Every row comes from one small tree of marks. The marks that hang from a mark follow it in brackets, in alphabetical order. Every link used is in the known rows. Which tree was each row made from?
Known rows
zotu(lazas(diba(tilob))): -2.9  -20.9  -9.7  17.3  -10.7  -2.8  11.4  9.7  -6.4  -9.5  12.3  -12.9  5.3  -5.2  5.7  3.9  0.5  -9.8  -4.9  -5.6  -1.6  -22.5  -6.4  -10.8  4.4
lazas(diba dusek): 10.2  16.4  -7.1  21.2  5.6  4.6  4.2  3.9  -9.0  -17.1  11.0  4.6  0.7  -1.2  4.6  -8.8  0.7  -4.5  10.4  -2.2  -13.6  24.3  -3.6  12.1  19.1
lazas(diba(tilob) dusek topaf): 4.2  5.0  -10.3  9.4  12.5  8.0  -5.4  4.6  -13.0  7.8  11.9  1.9  -5.0  3.2  11.9  -8.2  11.3  -7.9  16.2  -16.1  -6.3  24.2  -4.4  2.6  12.6
munogo(topaf(lazas(diba))): 10.8  6.4  -2.4  19.4  24.1  1.0  12.2  1.4  0.8  -19.9  4.4  18.9  -8.2  17.6  -6.5  -15.6  25.7  0.4  20.2  4.9  -5.3  23.8  3.7  39.4  5.8
zotu(lazas(diba dusek topaf)): 8.4  23.2  -3.3  12.4  9.2  14.2  9.0  8.1  -13.8  5.4  10.2  7.2  6.8  7.8  13.1  23.1  1.3  -8.7  0.6  -32.7  -8.2  27.9  0.2  -34.6  8.4
topaf(lazas(diba dusek zotu(rined))): -0.6  -23.5  10.7  -6.1  10.7  -16.4  -1.9  -25.2  0.1  -6.6  9.4  25.4  1.6  -1.6  1.3  23.2  -3.5  -6.9  31.1  20.8  -20.1  15.0  -28.5  8.1  14.4
rined(zotu(lazas(diba dusek(tilob)))): 1.0  41.4  -8.2  14.8  2.2  -13.3  6.9  -5.9  -27.7  -3.0  16.1  -8.0  18.6  -15.9  7.9  12.8  12.1  -13.3  -3.4  -16.7  -10.6  -18.9  -11.1  -38.3  4.9
rined(zotu(lazas(topaf))): 4.5  21.6  -4.2  8.5  2.4  -4.5  6.9  20.2  -10.1  -28.1  0.1  -13.0  -4.6  -0.1  10.9  49.8  10.2  -3.3  -17.6  0.9  -7.2  -28.0  18.0  -66.9  -5.1
rined(zotu(lazas(dusek(tilob) topaf))): 2.5  54.6  -11.8  0.3  1.1  -15.2  2.2  2.5  -26.5  -4.2  11.9  -10.3  5.0  -6.8  9.7  31.3  12.1  -13.2  -14.4  -3.2  -5.6  -18.5  5.0  -60.9  -3.8
zotu(lazas(diba dusek) rined): -0.3  -4.1  -2.0  9.9  -11.7  1.2  14.6  -7.1  -16.1  -15.2  18.8  1.1  15.1  -6.6  10.8  28.0  -13.3  -7.2  3.4  7.4  -14.0  -2.7  -10.8  -32.7  11.2
lazas(diba dusek(tilob)): 7.4  27.5  -16.0  9.7  2.6  -7.0  4.0  -1.8  -18.7  -7.1  17.1  -0.9  5.9  -3.1  0.1  -23.1  5.2  -9.7  6.4  2.4  -9.0  15.9  -6.4  18.1  14.4
rined(zotu(lazas)): 1.3  15.0  -5.2  17.4  -11.1  -13.5  11.3  15.7  -6.4  -40.2  3.5  -16.8  -0.6  -10.2  5.4  37.7  0.8  -5.3  -18.8  15.0  -9.0  -45.6  11.4  -49.4  -1.3
lazas(diba dusek topaf zotu(rined)): 3.7  -6.0  4.4  -5.4  9.5  0.7  -3.7  -11.4  -16.3  -3.8  9.8  18.9  -2.1  0.9  8.2  46.0  -8.5  -3.2  26.5  5.3  -17.8  14.8  -12.4  -21.9  14.9
lazas(diba dusek(tilob) topaf): 9.6  31.8  -15.1  1.4  17.6  1.6  0.5  1.4  -23.6  4.7  13.0  5.0  1.7  8.3  4.1  -9.9  14.1  -7.8  8.1  -8.4  -6.9  32.4  -0.9  0.3  10.2
rined(zotu(lazas(diba dusek))): 3.3  30.5  0.2  26.3  3.7  -2.4  8.1  0.4  -16.5  -12.8  11.1  -3.6  13.7  -12.9  12.4  27.8  6.1  -9.1  1.0  -22.4  -15.5  -9.7  -7.4  -44.3  8.7
lazas(topaf zotu): 9.5  -0.5  -3.2  -4.6  4.5  -7.0  -1.8  13.2  0.6  -21.4  -1.7  6.8  -21.9  7.5  -2.3  38.8  -7.1  -1.3  1.3  18.8  -7.5  -6.7  10.4  -11.8  5.8
rined(zotu(lazas(diba(tilob) topaf))): -4.5  0.3  -4.2  13.7  11.8  0.6  2.8  11.2  -16.2  -3.6  5.1  -14.8  3.0  -4.8  16.1  33.7  21.5  -7.9  -0.6  -23.3  -5.3  -26.5  1.2  -56.8  -2.5
topaf(lazas(diba dusek(tilob) zotu)): 4.6  8.1  -0.4  -7.1  17.5  -23.2  -4.5  -22.2  -6.1  12.8  11.0  22.1  2.0  -0.3  -7.6  -8.1  9.3  -14.2  20.3  -1.1  -11.1  21.4  -27.8  34.0  10.9
rined(zotu(lazas(diba topaf))): 3.8  15.7  0.0  14.7  15.9  6.6  9.1  15.9  -15.0  -14.9  1.2  -6.3  5.2  2.2  13.9  47.7  17.7  -2.4  -4.3  -22.8  -10.2  -9.9  10.1  -63.8  -0.7
dusek(tilob): 6.0  10.0  -21.5  0.4  -11.9  -18.7  7.0  13.3  -8.6  -35.5  9.8  -12.9  -9.9  -0.4  -7.3  -13.4  0.0  -6.2  -14.1  43.0  -2.0  -18.6  12.0  10.0  4.0
diba(lazas(topaf) tilob): 5.2  3.6  -11.2  -4.3  9.2  -11.2  4.8  31.0  -2.0  -13.1  7.6  -20.2  -14.3  15.7  13.0  -4.0  -3.2  2.6  -11.2  -1.7  0.5  -16.8  6.6  -2.0  5.6

Write each row's tree
1.9  -5.0  -1.3  -3.6  -18.7  -19.1  -0.7  -11.3  -6.7  -28.6  12.2  7.1  -8.0  -11.6  -0.1  36.3  -24.1  -5.7  11.7  46.2  -16.3  -21.6  -11.2  -8.6  14.5
lazas(dusek zotu(rined))
5.2  18.5  -1.6  -7.6  11.6  -18.4  -5.7  9.9  -4.0  11.4  12.6  -3.8  -10.3  5.4  12.4  12.4  -16.8  -5.4  5.7  -20.6  -4.4  -14.0  -16.7  1.5  11.8
diba(lazas(dusek topaf zotu) tilob)
11.2  21.1  -2.1  -3.2  6.4  -5.0  -7.3  3.2  -4.5  -7.0  4.9  12.7  -15.5  3.1  2.4  31.3  -9.6  -6.6  10.7  6.8  -10.3  8.5  -0.6  -8.3  11.9
lazas(dusek topaf zotu)
-1.2  2.8  -6.5  3.1  -27.5  -8.9  13.2  -0.4  -10.7  -29.6  18.2  -5.2  5.9  -8.4  7.5  32.0  -20.7  -8.4  -9.7  32.5  -10.8  -20.5  -1.2  -37.7  6.8
zotu(lazas(dusek) rined)
1.3  8.5  -5.4  -6.5  -14.0  0.2  9.2  2.6  -15.1  -16.2  13.9  -0.6  1.3  2.7  13.2  44.5  -12.2  -7.1  -8.0  21.3  -9.5  -0.7  5.3  -55.0  3.9
zotu(lazas(dusek topaf) rined)
14.3  45.5  -6.5  -0.4  17.0  -2.9  7.1  24.9  -5.5  -11.9  9.1  -5.7  -6.1  17.5  14.1  2.1  -11.1  2.6  -7.4  -12.9  -7.8  15.7  4.2  -9.1  13.1
diba(lazas(dusek topaf))
11.5  46.8  -6.7  -18.6  13.9  -24.3  0.1  6.7  -14.5  7.7  13.1  0.8  -5.5  10.2  4.6  10.5  -15.2  -4.4  -1.0  -14.1  -3.9  -6.1  -11.8  1.2  10.2
diba(lazas(dusek(tilob) topaf zotu))
-3.8  -5.7  -2.6  -25.7  -5.8  -38.5  -3.9  -28.0  -5.5  -8.6  14.4  14.0  -3.3  -5.1  -7.0  11.8  -5.7  -13.3  12.8  52.1  -12.0  -12.2  -23.4  12.3  5.5
topaf(lazas(dusek(tilob) zotu(rined)))
-7.7  -38.0  -6.5  -3.4  -8.0  3.6  9.8  3.5  -17.7  -5.2  13.8  -8.7  4.2  3.3  14.4  34.2  1.8  -5.9  1.4  8.5  -3.9  -18.6  -2.3  -47.8  -0.7
zotu(lazas(diba(tilob) topaf) rined)
7.5  0.8  -4.6  9.9  8.7  13.4  13.1  16.9  -8.6  -10.0  4.6  0.7  1.3  12.0  9.1  30.2  3.9  -3.3  -7.0  -21.2  -4.7  11.3  9.5  -37.8  2.6
zotu(lazas(diba topaf))
-3.0  -31.2  -4.9  6.8  12.9  -9.7  1.0  -0.1  6.7  -10.1  5.1  1.0  -5.9  5.2  0.7  -24.3  18.8  -6.8  11.3  10.8  -5.6  7.8  -9.7  31.7  6.3
topaf(lazas(diba(tilob)))
2.9  -2.2  -1.9  3.2  13.0  -1.1  -11.0  -6.4  -11.8  16.5  9.8  11.1  -7.8  -2.2  7.9  16.6  1.9  -11.0  26.7  -19.8  -8.6  11.2  -17.7  3.4  14.8
lazas(diba(tilob) dusek topaf zotu)
9.8  38.5  -19.4  -6.5  2.4  -8.0  -1.9  6.5  -18.5  -8.5  12.2  -0.8  -8.0  5.1  2.3  -4.5  4.4  -8.6  -5.4  17.2  -3.7  15.8  9.8  -5.5  6.0
lazas(dusek(tilob) topaf)
3.0  -3.8  -2.8  -9.3  8.0  -18.5  -0.7  20.5  0.8  -4.1  5.4  -10.3  -16.4  10.1  8.6  20.7  -14.5  -0.5  -1.0  -6.4  -0.4  -31.6  -7.2  -0.9  6.5
diba(lazas(topaf zotu) tilob)
3.3  9.4  3.2  -8.3  -6.3  -26.7  6.6  0.1  -6.8  -22.5  15.2  -0.8  -1.2  -1.7  7.6  30.7  -36.6  1.2  4.4  20.5  -14.8  -27.9  -20.4  -2.6  17.0
diba(lazas(dusek zotu(rined)))
6.2  39.1  1.2  18.8  18.9  7.7  5.1  5.8  -20.5  -1.8  7.3  0.6  10.2  -2.8  18.0  40.8  15.6  -7.8  3.0  -36.5  -13.8  6.9  -0.1  -62.5  5.1
rined(zotu(lazas(diba dusek topaf)))
-0.5  19.2  -14.4  -17.3  -16.5  -12.8  8.9  -4.1  -25.9  -7.0  19.9  -6.0  6.7  0.7  8.1  30.8  -8.3  -11.8  -12.2  27.2  -4.5  -11.9  1.8  -49.9  -1.2
zotu(lazas(dusek(tilob) topaf) rined)
-0.3  -12.0  -6.8  -9.1  -15.5  -2.1  13.5  13.6  -9.0  -30.7  7.5  -7.4  -4.1  6.9  9.5  51.4  -9.9  -2.4  -15.6  33.9  -5.4  -19.7  15.2  -59.8  -2.4
zotu(lazas(topaf) rined)
6.0  14.6  4.1  -17.2  8.5  -16.5  2.8  5.1  -8.4  -9.7  11.8  3.7  -6.1  8.6  12.5  43.0  -27.9  2.8  7.5  6.7  -13.6  -8.6  -12.4  -23.2  13.4
diba(lazas(dusek topaf zotu(rined)))
-2.9  -38.6  3.8  0.2  12.9  -19.5  -5.2  -9.8  9.4  0.4  3.2  10.8  -8.9  0.6  -3.5  -0.9  9.3  -9.6  22.4  6.6  -7.6  -4.3  -22.9  31.4  7.4
topaf(lazas(diba(tilob) zotu))
-0.7  -16.0  -8.6  9.9  1.7  6.4  7.6  13.8  -9.4  1.7  9.2  -8.4  0.5  4.7  11.1  17.0  8.2  -8.8  -1.6  -20.8  0.2  -6.6  1.7  -28.9  0.5
zotu(lazas(diba(tilob) topaf))
1.6  11.5  -1.0  25.0  3.1  -3.0  12.4  10.3  -11.9  -27.5  4.6  -10.8  9.0  -9.3  8.6  34.9  9.2  -3.9  -6.8  -10.5  -12.1  -29.0  2.3  -46.7  2.9
rined(zotu(lazas(diba)))
-0.3  -9.4  -2.4  13.3  -0.7  -9.2  -7.6  -10.4  -8.3  4.1  14.5  7.8  -3.9  -12.2  2.0  3.0  -7.4  -11.9  24.4  -7.0  -10.2  -5.1  -24.6  21.4  17.2
lazas(diba(tilob) dusek zotu)
-11.0  -63.1  6.0  -11.0  1.5  -24.0  -3.0  -19.7  3.1  -7.9  8.0  9.2  -6.4  -3.1  -0.9  17.7  2.4  -7.1  26.8  32.2  -11.6  -19.4  -26.8  14.0  7.4
topaf(lazas(diba(tilob) zotu(rined)))
1.1  11.4  -8.6  -23.7  -8.2  -21.4  -5.6  -13.1  -21.7  -6.4  14.6  6.9  -7.1  -3.0  0.8  35.2  -10.4  -9.5  8.3  38.1  -9.9  -10.4  -8.2  -19.4  6.0
lazas(dusek(tilob) topaf zotu(rined))
10.7  25.6  2.5  10.0  12.1  -16.6  1.3  -15.0  3.5  -10.0  7.6  29.7  -13.9  6.9  -10.5  3.7  6.2  -7.8  24.8  16.3  -7.5  9.1  -10.2  39.4  7.6
munogo(topaf(lazas(dusek zotu)))
-1.2  -17.1  7.1  -13.8  -3.3  -26.9  -3.8  -20.0  6.0  -19.5  8.7  19.6  -8.3  -3.2  -1.9  26.7  -12.6  -8.1  17.1  45.0  -17.4  -3.3  -19.4  6.4  10.2
topaf(lazas(dusek zotu(rined)))
-0.9  -11.1  -3.6  8.8  13.7  -9.0  -3.7  -10.5  2.3  4.3  12.0  7.6  -1.4  1.2  4.7  -31.3  17.1  -12.6  18.8  0.1  -9.3  25.7  -19.4  32.1  12.5
topaf(lazas(diba(tilob) dusek))
-8.5  -52.1  -1.4  -1.1  -13.2  -14.9  -1.4  -10.6  -9.9  -17.3  12.0  -1.2  -6.0  -12.6  1.4  25.7  -9.8  -4.3  21.6  29.3  -11.4  -34.9  -18.7  3.2  11.0
lazas(diba(tilob) zotu(rined))
9.6  6.4  1.7  7.4  8.5  -18.0  5.7  -3.7  10.4  -22.7  1.5  22.8  -20.1  10.9  -15.0  11.9  9.3  -2.2  16.9  26.9  -4.3  -7.7  -0.6  38.2  2.3
munogo(topaf(lazas(zotu)))
0.8  5.0  -6.8  10.2  3.2  8.5  3.2  3.2  -15.7  15.9  15.4  -1.0  5.8  1.7  15.3  11.6  6.4  -13.8  5.2  -31.7  -3.1  11.1  -7.7  -28.7  7.3
zotu(lazas(diba(tilob) dusek topaf))
8.2  5.0  0.8  10.9  21.8  -4.4  1.8  -5.5  4.1  -7.0  7.0  15.6  0.0  7.2  1.9  -17.4  12.1  -7.1  15.7  0.2  -14.2  39.8  -11.7  26.0  14.0
topaf(lazas(diba dusek))
12.3  52.9  -15.5  -10.6  14.3  -15.2  6.8  18.5  -16.5  -2.0  15.0  -9.5  -2.5  15.3  10.3  -13.5  -6.3  -2.5  -12.5  -7.4  -2.6  7.7  1.5  -1.6  9.0
diba(lazas(dusek(tilob) topaf))
1.8  -12.8  -6.4  19.9  17.9  -3.1  7.3  -3.2  -0.3  -8.7  8.6  10.3  -9.3  12.0  -4.4  -29.9  31.7  -4.6  23.4  8.1  -0.1  5.8  -4.1  47.0  3.6
munogo(topaf(lazas(diba(tilob))))
9.4  30.5  -7.6  4.8  -3.6  3.4  7.4  14.1  -6.8  -8.0  9.5  0.4  -1.6  6.0  10.4  28.2  -6.1  -9.6  -11.5  -6.5  -5.6  10.5  9.4  -39.3  4.6
zotu(lazas(dusek topaf))
